(in the rows, 128 means zero)
Known rows, with every step that occurs:
samib > pokoped > gelaz > misa > veme: [108  52 119 132  92 141 103 141 116 135 114 167 162 118 176  94 147 100
 155 100 161  83  92 168 158]
zelam > veme > misa > gelaz > kovupi > samib > pokoped: [105  68 118 171  81 171 109 155 110 139  96 146 180 119 125 119 137  52
 139 108 114 121 117 164 124]
kovupi > samib > pokoped > gelaz: [106  89 100 161 101 191 107 162 122 137  92 163 180  97 133  91 126  77
 138 125 133  76 109 147 133]
kovupi > samib > pokoped > gelaz > zelam > veme: [ 94 105 131 150 101 163  88 171 108 179  97 148 175 114 118 116 148  82
 112 120 141 110  81 135 158]
pokoped > gelaz > kovupi: [113  97 113 171  77 158 113 177 120 125 112 139 179  72 133  72 120  96
  93 113 141  77  88 126 130]
veme > misa > piges: [108  67 120 150 105 134 117 136 143 137 109 178 175 106 148 118 137  85
 123 138 149  45 128 122 131]
samib > pokoped > gelaz > misa: [131  72 132 166  78 151 128 167 116 142 132 174 156 136 153 102 132  93
 147 112 152 109  85 168 159]
misa > gelaz: [ 98  99 145 164 105 159 110 106 131 140 105 149 207  83 131  88  94  75
 117 133 162  68  98 121 127]
kovupi > gelaz > zelam > veme > misa: [ 90  98 118 154 103 141 110 138 111 147  98 163 193 136 120 137 122  84
 115 134 145  85 103 140 152]
kovupi > gelaz > pokoped > samib: [ 98  87 116 184  69 175 115 156 112 138  86 130 176 126 148  77  94  61
 131 129 146  91  82 118 151]
piges > misa > gelaz > kovupi: [108  92 134 186  70 145 132 155 113 127 127 126 194  71 128  85 108  96
 107 115 155  90 105 134 133]
gelaz > kovupi: [117  95 137 179  75 146 116 174 119 128 139 124 169  87 133  78 117  70
  90 108 137  88  98 124 129]
gelaz > pokoped: [115 108 153 168 103 147 105 165 129 134 144 128 152 132 142  94 105  40
 123 119 143 119  88 125 155]
gelaz > zelam > veme > misa > piges: [103  70 125 143 104 129 106 146 136 158  98 177 173 111 140 131 154  92
 118 133 153  65 113 122 144]
samib > pokoped > gelaz > zelam: [105 111 141 142 107 167 101 170 120 163 111 143 153 116 117  83 136  99
 123 122 153 100  90 135 176]
kovupi > samib > pokoped > gelaz > misa: [127  70 125 169  74 162 125 165 113 142 118 178 164 136 154 104 132  95
 152 113 144 110  98 165 158]
samib > pokoped > gelaz > zelam > veme: [ 97 106 135 145 102 152  91 168 113 178 111 142 169 114 117 113 147  78
 110 118 150 109  66 136 161]
veme > zelam: [116 130 117 156  98 134 105 140 137 135 140 145 169  94 109 106  91  84
 108 102 148  74 115 128 186]
pokoped > gelaz > zelam: [101 121 142 145 111 164 101 166 122 164 107 147 168 108 121  79 125 109
 110 130 160  81  92 116 176]
kovupi > gelaz > pokoped: [107  91 142 174 100 158  96 155 108 130 118 123 151 126 152  85  91  65
 122 102 147 133  94 123 153]
kovupi > samib > pokoped: [107  77 133 175  92 181 110 156 118 141 120 143 164 123 130 104 126  33
 145 114 117 104 131 152 131]
veme > misa: [103  98 118 166 106 142 126 129 134 119 124 169 198 129 126 124 107  61
 126 149 140  52 121 138 137]
piges > misa > gelaz > kovupi > samib: [ 97  88 119 190  80 181 124 154 108 136  87 143 210  84 137  97 106  93
 119 127 131  85 140 124 126]

Rows:
[128  47 131 152  84 144 118 164 132 152 115 182 148 111 167 101 157 106
 139 112 158  85 103 143 149] -> samib > pokoped > gelaz > misa > piges
[104  49 113 136  94 152 102 143 111 135  98 173 169 118 179  96 144 103
 160 101 155  82 104 164 156] -> kovupi > samib > pokoped > gelaz > misa > veme
[117  87 112 169  75 159 113 185 117 125 118 133 164  83 131  77 131  85
 109 101 134  96  87 144 129] -> samib > pokoped > gelaz > kovupi
[101 108 100 144 100 121 110 136 127 129 138 143 172  87 126 114 106 107
 131  98 163  64 127 146 197] -> piges > misa > veme > zelam
[ 93 111 153 149 102 145  92 144 114 181 107 141 185 105 117 114 132  79
 101 123 158 105  71 121 156] -> misa > gelaz > zelam > veme
[102  88 123 187  83 183 110 169 111 135  96 142 193  93 138  89 113  76
 108 122 119  85 138 116 125] -> gelaz > kovupi > samib
[128  52 148 160  84 132 120 157 133 152 129 176 149 116 168 103 146  95
 128 116 160  79 112 127 150] -> gelaz > misa > piges
[105  99 124 182  71 168 121 164 126 140 105 134 177 127 139  83 104  43
 132 139 142  82  77 119 154] -> gelaz > pokoped > samib
[105 108 106 132 107 127  92 128 134 131 126 148 169  89 130 102 107  97
 122  92 158  66 113 137 190] -> misa > veme > zelam
[ 93  94 124 157 105 143 112  98 129 139  87 167 224 101 124 125 105  77
 124 141 156  70  95 136 126] -> zelam > veme > misa > gelaz
[ 96  96 115 162 101 135 118 134 126 134 115 169 203 128 121 144 120  56
 119 144 139  67 104 144 135] -> zelam > veme > misa
[102  46 126 142  91 141 101 126 103 133 109 158 164 118 186  88 126 109
 141  92 164  86 104 151 154] -> kovupi > gelaz > misa > veme
[126  55 131 155  87 141 118 157 134 153 112 185 156 104 168 100 148 114
 130 119 164  71 104 130 147] -> pokoped > gelaz > misa > piges
[105  89 124 169  75 141 117 143 117 129  99 141 202  86 126 102 116  87
 102 115 144  94  89 137 125] -> zelam > veme > misa > gelaz > kovupi
[ 92  96 107 148 104 150 110 148 115 150  88 172 196 140 114 145 137  79
 132 139 133  89 107 152 149] -> kovupi > samib > pokoped > gelaz > zelam > veme > misa
[ 95 104 125 152 103 134 115 141 122 148 112 165 193 139 114 141 130  71
 116 141 143  79 101 139 153] -> gelaz > zelam > veme > misa
[121  41 139 162  82 142 113 149 120 151 110 170 150 112 176  96 134 115
 126 105 162  88 115 126 145] -> kovupi > gelaz > misa > piges
[107  57 134 139  94 132 105 135 117 135 130 162 166 122 178  95 135  90
 142 104 163  77  99 150 158] -> gelaz > misa > veme
